Known rows, with every way that one mark hangs from another
Q[L[A R]]: [ 14.5  22.9 -10.7   4.0  19.8   5.9 -36.7 -23.6  14.5  50.9  34.4  46.5
 -16.8  -5.3  16.8 -42.8 -29.3  -6.6   6.8  -7.8 -20.2  25.1 -17.0   0.2
  -6.8 -19.5  -9.3  -8.3  12.1  -1.7]
R[L[A[M[Y]] Q]]: [ 13.8   5.8 -17.6  21.8  11.8 -17.2 -19.9 -11.8  10.5  57.3   2.1  38.4
 -15.9 -11.6   7.3 -47.6 -15.2  -0.6  21.5   0.3   4.8  38.5 -19.6  -6.3
 -33.2 -18.1 -27.8  -1.9   3.9 -10.4]
Z[A K]: [ 21.1  -1.2  -1.4  -8.7   8.7 -10.0 -46.7 -28.2  -4.9  27.0  15.8  10.2
 -21.5  -7.0   5.3 -36.1 -29.8  -5.5  27.6  -8.1  16.9  41.0 -14.4  -5.5
 -16.8 -21.1 -25.7 -32.1 -11.3  -4.8]
M[A[L Z[K]] Y[P]]: [  1.7  33.5   4.7   2.0  11.9  -6.3 -26.3 -43.4  -6.1  23.2  19.9  15.4
   4.3 -21.7   9.7 -52.0   0.9  -8.0  13.9  17.0  19.5  34.6  -1.1 -20.4
 -33.4 -24.2  -9.0  33.1  10.0   0.6]
R[L[A[Z] Q]]: [ 22.8   8.8 -20.5   6.4  22.5 -17.0 -22.7 -21.4  21.5  45.5  -3.3  36.0
 -24.6 -24.0  18.4 -48.6  -5.0  -3.2  13.0  -7.9  11.9  30.8  -8.2  -2.5
 -30.9 -17.3 -34.0  -7.0   2.7 -30.9]
R[L[A[M[Y] Z] Q]]: [ 10.3  17.8 -15.5  16.3  19.0 -18.4 -12.6 -13.4  21.1  46.4  -5.8  32.7
  -9.1 -21.6  11.9 -56.9   0.5   6.0   9.6  10.3  12.3  34.7 -16.2 -11.8
 -33.9 -24.7 -24.9  12.2   9.0 -13.2]
A[L[R] M[Y[P]] Z[K]]: [ -3.6  57.3  -1.2  -3.1  17.6 -10.7 -22.4 -36.3   5.1  34.3  46.7  20.8
  17.1 -17.0   3.1 -57.1   6.4   0.8  14.6  22.1  21.2  29.5 -16.3 -20.2
 -19.1 -36.3 -10.0  37.9  22.5   7.0]
Y[P]: [  8.2 -15.4 -13.7 -13.6  26.8  -6.9 -19.7 -23.3  -1.7  33.3  24.9  32.4
 -15.6   4.8   0.3 -26.7 -21.1  -1.1  29.1  -1.8  -9.5  31.4  -1.7  -6.7
 -11.2 -21.3 -23.0  -5.7   6.5 -25.0]
Q[L[A[M Z] R]]: [ -1.4  42.6 -10.1   4.8  23.3 -12.0 -12.5 -15.7  30.8  51.3  21.6  37.6
   1.2 -17.9  19.5 -59.2  -6.9   6.8   0.4  13.4 -14.8  23.8 -18.9  -7.3
  -6.7 -33.1  -4.5  13.4  24.8  -9.0]
L[A[M Z[K]] Q R]: [ 23.1  37.9 -17.5  15.5  12.5  -4.6 -38.2 -26.7  30.0  53.5  21.5  30.6
 -11.1 -28.8  18.6 -39.4   1.3   7.9  18.1  -3.5  12.5  23.7 -18.0  -7.4
 -20.8 -27.4 -23.4  14.6   2.4   0.0]
L[Q R]: [ 19.7   5.0 -10.0   8.1  20.7   9.8 -40.5 -31.7  19.7  50.9  41.7  40.1
 -19.2   5.1   9.1 -21.5  -4.4   2.4  13.8  -7.5  -5.6  27.4  -7.8  -4.1
 -15.2 -17.1 -22.9 -15.1  -8.6  -4.3]
R[L[Q]]: [ 17.4 -10.0 -15.1  -0.3  20.7 -11.7 -20.1 -22.7   7.6  44.5  14.4  33.6
 -22.7  -0.6  -1.3 -38.7 -16.7  -7.1  22.3 -15.4  12.3  37.6  -8.6  -0.9
 -24.9 -16.8 -32.4 -34.9  -3.1 -30.2]
M[A[L Z]]: [ -9.2  14.2   3.6  14.9  16.5 -17.5 -11.0 -29.9  19.5  33.2   9.7   7.5
   0.7  -6.1  19.3 -51.9  16.3   1.5  -3.9  18.6   5.1  44.9   0.4 -17.6
 -22.9 -27.7  -8.2  14.6   6.1 -23.8]
A[M]: [ -5.4 -12.7  -8.9   3.0  20.0 -16.1  -5.5 -12.4  13.4  44.5  18.5  15.2
  -1.7  11.7  -4.2 -40.4 -10.8  11.3  21.2   9.6  -6.9  47.0 -11.9 -12.5
  -8.9 -32.7 -15.1 -14.2   3.5 -18.0]
A[M[Y[P]] Z]: [ -8.3   9.9  -5.4  -8.5  26.0  -6.3  -1.5 -18.6   6.7  28.1  17.6  24.1
   9.3  -2.0  -0.6 -46.1   0.2  14.4  15.7  29.1  -2.0  36.2  -7.9 -19.0
 -16.9 -33.7 -12.8  23.5  17.5  -9.6]
A[L[Q R] M Z[K]]: [  4.1  59.9  -6.5  13.4  14.1 -22.6 -22.9 -35.1  24.7  47.9  42.9  18.3
   5.1 -23.6   9.4 -48.5  20.4   5.6  10.4   5.5  27.3  30.1 -12.1 -12.1
 -22.0 -33.0 -18.8  13.5  10.5  -9.2]
Z[A[L M[Y]] K]: [ -0.1  33.6   6.8   6.9  -0.5 -32.7 -30.5 -24.5  -7.8  33.0  18.7   0.7
   0.7 -10.8   2.0 -51.4  -9.8  -2.6  18.6  14.5  26.2  50.0 -22.7 -16.1
 -24.6 -28.9 -16.1   0.8   5.8   3.3]
A[M Z]: [ -9.5   1.5  -6.1  -1.3  25.4 -16.5   3.6 -15.9  22.6  34.6  14.6   9.4
   8.7   2.0   1.9 -49.5   3.1  18.0   6.8  20.0   1.9  43.7 -10.1 -16.2
  -8.2 -38.9 -13.4  -0.7   9.1 -24.1]
Z[A[L[R] M] K]: [  3.0  43.5   0.7   2.1   3.6 -33.1 -37.9 -24.6   6.3  45.5  31.0   8.2
  -5.3 -14.4  11.5 -47.6  -4.3  -6.1  20.5   6.6  21.6  39.1 -26.4 -10.3
 -15.3 -30.0 -17.8  -0.8   4.8  -3.2]
P[Y]: [ 12.8  -9.7  -5.5   2.6  15.1  14.3 -35.5 -22.4   7.8  18.2  33.5  22.8
  -4.0  15.5   3.2 -36.8 -34.1  -6.0  14.1   1.9   3.5  51.3 -13.2  -3.2
  -1.0 -20.7 -12.2 -12.8  -3.9  -3.1]
R[L[A[Z]]]: [ 11.4   0.5 -16.6   0.3  25.4 -14.3 -20.3 -21.2  18.3  36.1   0.3  23.6
 -13.0 -11.2  15.5 -58.3 -15.7  -3.1   5.8   0.1  11.0  39.4 -12.4  -5.0
 -22.5 -25.5 -26.7  -7.5   4.9 -29.1]

Rows
[  0.5  20.6 -12.6  10.4  22.3  -5.6 -22.7 -16.5  37.5  47.9  14.3  26.6
  -0.7  -9.8  21.1 -45.6   4.7  12.8   2.9  16.1  -9.8  32.1 -18.2 -10.8
  -8.9 -34.5 -14.0  20.9   8.9  -8.3] | L[A[M Z] R]
[ 25.0  44.7  -9.3  20.5  10.5   9.1 -43.6 -32.1  25.5  46.4  27.1  31.3
  -4.0 -25.9  15.9 -40.1   1.3  10.5  14.4   7.0  13.2  24.9 -20.3 -14.3
 -25.4 -26.2 -19.2  21.6   1.7  21.2] | L[A[M[Y] Z[K]] Q R]
[  1.6  -2.6   1.2  -3.8  21.3  12.6 -18.0 -30.5   5.4  23.8   7.8  27.5
  -1.1  -5.7  10.1 -42.4  -0.1   2.4  14.4  25.6  -7.4  32.6   0.9 -19.5
 -24.9 -23.1  -8.3  25.9   4.0  -4.1] | M[A[Z] Y[P]]
[ 16.4  54.1   8.2  20.3   5.7  11.0 -47.4 -48.8  17.4  37.2  35.7  21.1
   1.1 -23.6  18.4 -45.4  18.4  -2.9   0.7   7.9  23.7  28.5  -6.4 -18.4
 -34.5 -22.4 -11.2  22.4  -1.5  19.4] | M[A[L[Q R] Z[K]] Y]
[ 28.7  10.9 -17.6  19.5  15.5   6.9 -51.5 -28.6  24.9  57.2  26.2  47.0
 -29.9  -7.1  24.0 -17.8 -10.3   0.9  14.2 -10.2 -12.5  22.4 -11.2  -0.3
 -18.5 -11.3 -26.9  -2.1  -8.5  -4.1] | L[A Q R]
[  7.0  22.4  -8.8   1.5  23.6  -9.1 -14.7 -22.9  14.4  35.0  14.1  32.6
  -9.1 -16.9  15.0 -53.2 -19.6   2.4   1.9   1.1  -8.2  30.9  -7.4  -3.9
 -14.7 -24.0 -10.6  -1.5  17.6 -19.2] | Q[L[A[Z]]]
[ 14.3  48.0   0.1  18.9   9.3  -3.3 -39.7 -45.5  22.1  43.2  31.1  21.1
  -7.4 -26.4  23.3 -42.6  18.3  -5.1   7.8   1.2  19.2  27.8  -4.2 -13.6
 -30.1 -21.7 -15.7  16.5   0.6  -3.0] | M[A[L[Q R] Z[K]]]
[  4.1  30.9   0.1   0.6  17.2 -16.8 -22.3 -42.3   7.1  24.0  33.3   0.2
   2.9 -11.8   3.8 -54.2  -1.8  -0.5   3.5   0.6  31.3  43.0  -6.7 -12.7
 -18.6 -31.8 -16.1  -3.3   8.6 -16.1] | A[L Z[K]]
[  3.9  37.3   4.1  10.6  11.2  -1.5 -37.6 -44.0  21.1  35.2  29.9   9.1
   5.1 -16.1  20.2 -53.3   8.7  -6.7  -1.1   8.3  19.2  36.0  -9.6 -15.8
 -20.9 -30.5  -7.3  17.3   1.7  -0.8] | M[A[L[R] Z[K]]]
[  3.6  44.8   9.7  24.9  11.8   7.5 -34.9 -41.4  24.7  40.1  28.8  27.7
   1.7 -12.4  23.8 -40.3  28.3   3.2  -9.8  21.9   3.5  29.9  -3.4 -20.4
 -31.9 -20.4  -7.7  31.2   2.8   8.2] | M[A[L[Q R] Z] Y]
[ -2.9  -5.3  -7.7  -5.8  19.9  -5.5  -9.5 -16.5  -4.0  37.6  21.6  28.5
   0.2   5.9  -5.9 -38.0 -13.5   7.4  27.0  19.2  -8.1  38.9 -10.5 -14.3
 -14.9 -28.1 -13.7   9.6  12.9  -8.0] | A[M[Y[P]]]
[ 35.7  32.9 -14.0  13.7  16.4  10.2 -54.2 -39.6  25.3  43.5  31.3  34.0
 -20.8 -27.8  23.2 -32.2  -4.6   0.8  12.6 -14.1  12.3  19.0 -11.5  -5.5
 -22.5 -18.3 -27.2   3.6  -4.1   2.5] | L[A[Z[K]] Q R]
[  0.1  48.2  -3.1  10.5  20.1   5.5 -19.7 -18.2  24.8  44.7  25.0  39.3
   8.7 -14.3  12.8 -60.7  -6.6   9.0  -3.5  23.6 -12.4  27.4 -22.5 -11.9
 -12.1 -33.0   1.6  24.1  24.6  12.7] | Q[L[A[M[Y] Z] R]]
[ 17.5  54.4  -2.0   7.2  17.5  -6.1 -39.0 -47.7  19.3  37.0  49.0  20.0
  -6.9 -20.8  13.4 -40.5  14.3  -2.1   4.3  -4.9  28.5  25.3  -6.4  -9.8
 -22.8 -23.9 -23.3   4.4   6.8  -5.2] | A[L[Q R] Z[K]]
[ 11.1  50.8  -5.6  11.6   2.3 -36.9 -41.6 -25.8   8.3  53.7  30.9  19.6
 -18.0 -26.1  15.2 -35.6   4.2  -4.9  27.8   0.6  21.1  32.1 -21.2  -7.7
 -24.5 -23.3 -26.1  -1.8   2.7  -7.0] | Z[A[L[Q R] M] K]
[  2.8  55.5  -6.9   4.0  13.6 -28.0  -9.2 -35.5  -3.3  35.1  28.6  22.7
   5.3 -29.6  -1.0 -46.3  12.5   3.6  23.9  13.4  28.8  28.7  -6.3 -16.9
 -34.2 -27.7 -19.3  31.9  22.1  -8.5] | A[L[Q] M[Y[P]] Z[K]]
[ 10.5  22.2 -23.5   4.7  21.9 -24.7  -8.7 -14.2   8.4  46.4  -4.8  46.7
 -11.7 -29.7  11.7 -50.5  -1.3   1.3  25.5  12.8   8.2  24.7 -14.4  -8.8
 -34.6 -20.3 -28.5  29.0  18.0 -22.5] | R[L[A[M[Y[P]] Z] Q]]
[  3.6  34.4  -5.3  13.3  13.9   4.7 -27.9 -16.8  14.6  56.9  31.2  42.9
  -0.4  -4.3   9.4 -52.0 -22.7   2.9   6.1  12.0 -20.9  30.3 -26.0  -7.0
 -10.6 -26.2   0.0   9.3  19.7  16.6] | Q[L[A[M[Y]] R]]
[  1.3  53.9   0.6  17.2  10.2 -22.6 -15.3 -33.9   8.1  36.3  30.8   8.8
   9.8 -20.6   0.4 -51.5  16.6   9.5   9.7  13.4  32.4  39.9  -9.6 -19.4
 -33.1 -31.5 -16.4  15.4  11.5  -0.5] | A[L[Q] M[Y] Z[K]]
[ 25.5  47.2  -2.5   5.9   4.2 -19.7 -59.0 -38.3   3.7  42.6  37.0  24.1
 -25.9 -22.7  19.1 -31.1  -2.2 -12.8  19.6  -8.3  24.0  28.1 -16.2  -5.2
 -26.9 -14.7 -30.0 -10.1  -4.6  -2.6] | Z[A[L[Q R]] K]
[ 12.5  36.2  -7.8  24.6  17.2   7.3 -35.3 -21.9  33.6  48.6  20.9  38.7
  -4.8 -16.5  21.7 -37.2  12.6  16.3   3.7  18.4  -5.2  25.1 -17.2 -15.1
 -22.2 -25.3 -16.7  30.3   4.0   9.3] | L[A[M[Y] Z] Q R]
[ 10.1  22.3 -12.6   0.1  14.5  -8.9 -24.8 -23.4   1.9  33.2  12.4  25.8
  -0.1 -25.6   7.4 -48.1 -14.7   6.1  26.3   9.9  10.5  29.9 -14.4 -15.6
 -23.3 -28.8 -16.2  32.0  14.6   2.4] | L[A[M[Y[P]] Z[K]]]
[ 10.9  23.0   1.1  -2.6   5.5 -32.2 -40.7 -33.8  -8.5  29.1  23.8   4.1
 -16.1 -13.0   8.8 -41.2 -17.0 -10.1  19.2  -5.2  26.2  44.7 -13.6  -8.0
 -21.7 -21.0 -25.3 -17.5  -0.5 -14.1] | Z[A[L] K]
[  2.6  24.8  -3.9  15.7  20.0  10.4 -30.0 -21.5  30.7  43.6  18.7  27.4
   5.2  -6.7  18.4 -46.8   3.0  14.0  -3.3  24.3  -8.3  34.8 -20.3 -16.1
 -13.6 -32.6  -8.2  28.4   9.0  14.1] | L[A[M[Y] Z] R]
[ 12.1  -0.8 -27.2  16.8  15.2 -32.9 -15.0  -5.4  15.6  63.4  -2.1  36.6
 -25.2 -15.8  10.1 -49.0 -13.6  -1.6  25.8  -7.9   2.7  36.9 -18.6  -1.3
 -28.6 -18.0 -31.9 -12.2   2.9 -31.8] | R[L[A[M] Q]]
[ 11.2  22.9 -18.2  -9.1  19.2 -18.1 -17.6 -20.6  -1.4  35.1   3.4  27.3
  -1.7 -29.7   4.3 -68.2 -21.2  -6.1  30.3   5.3  25.6  32.3 -20.7 -10.9
 -27.7 -30.1 -23.3  19.9  16.6  -8.6] | R[L[A[M[Y[P]] Z[K]]]]
[ -6.3   9.7   4.1   2.3  20.6   0.2  -4.6 -20.9  17.2  28.3  18.2  10.3
  14.2   5.4  -1.8 -52.5   4.5  18.5   1.2  31.7   4.3  45.8  -9.9 -20.5
 -14.3 -39.2  -8.6   6.9   9.3  -0.5] | A[M[Y] Z]
[  3.1  51.0  -5.7   5.5   8.6 -32.0 -34.3 -19.5  -1.7  49.4  25.6  39.7
 -12.7 -21.5  18.3 -29.6  12.9  -2.1  25.0  21.0  -1.6  22.8 -19.4 -11.3
 -29.8 -18.2 -22.3  31.9  14.3  -4.2] | Z[A[L[Q R] M[Y[P]]]]
[  3.2  -1.6  -8.0  19.5  12.0  -5.2 -25.8 -14.3  12.1  46.1  11.2  23.6
  -4.4   3.5   7.9 -38.6 -16.5  10.8  10.1  12.4 -11.8  46.4 -17.5 -12.8
 -16.6 -25.6 -12.7   7.1   2.9   2.7] | L[A[M[Y]]]
[ -9.9  23.7   3.9   6.4  18.2 -10.0 -13.2 -34.4   0.8  24.3  12.3  21.0
   4.4 -11.8  14.0 -46.8  13.1  -1.7   4.4  27.7   0.2  35.8  -1.1 -21.7
 -29.4 -23.5  -8.1  39.5  15.3 -12.5] | M[A[L Z] Y[P]]
[  2.3  28.8   1.8   0.7  13.0 -19.7 -44.2 -29.3  10.1  38.6  28.4  18.9
 -14.6  -2.2  21.7 -37.8  -1.9  -7.5   4.7  10.7   2.8  37.5 -17.7  -7.4
 -15.2 -22.7 -18.9  -4.1   1.4 -11.1] | Z[A[L[R]]]
[  3.2  48.0   1.2  11.1  16.5   1.3 -30.4 -39.3  13.0  40.6  27.3  41.0
  -2.5 -22.3  24.5 -36.0  25.7  -2.2   6.1  23.6  -2.9  19.3  -0.6 -18.3
 -34.9 -17.3 -11.7  49.4  12.0  -0.7] | M[A[L[Q R] Z] Y[P]]
[  1.3  24.8   3.3   8.1  10.1 -14.2 -21.7 -37.4   9.6  30.5  16.4   0.4
   1.6 -16.0  12.9 -53.8   5.4  -3.7   5.6   6.6  22.7  42.6  -2.7 -15.8
 -25.4 -29.3 -10.6   9.9   3.6 -13.4] | M[A[L Z[K]]]
[ -5.7  44.8   5.5   8.1  11.6 -19.2 -11.6 -33.7   5.8  26.6  30.8  -0.3
  18.3  -9.1  -3.7 -63.2   2.9   8.9   6.5  18.0  31.9  49.8 -13.0 -21.5
 -23.2 -38.3  -8.9  13.9  15.1   2.6] | A[L M[Y] Z[K]]
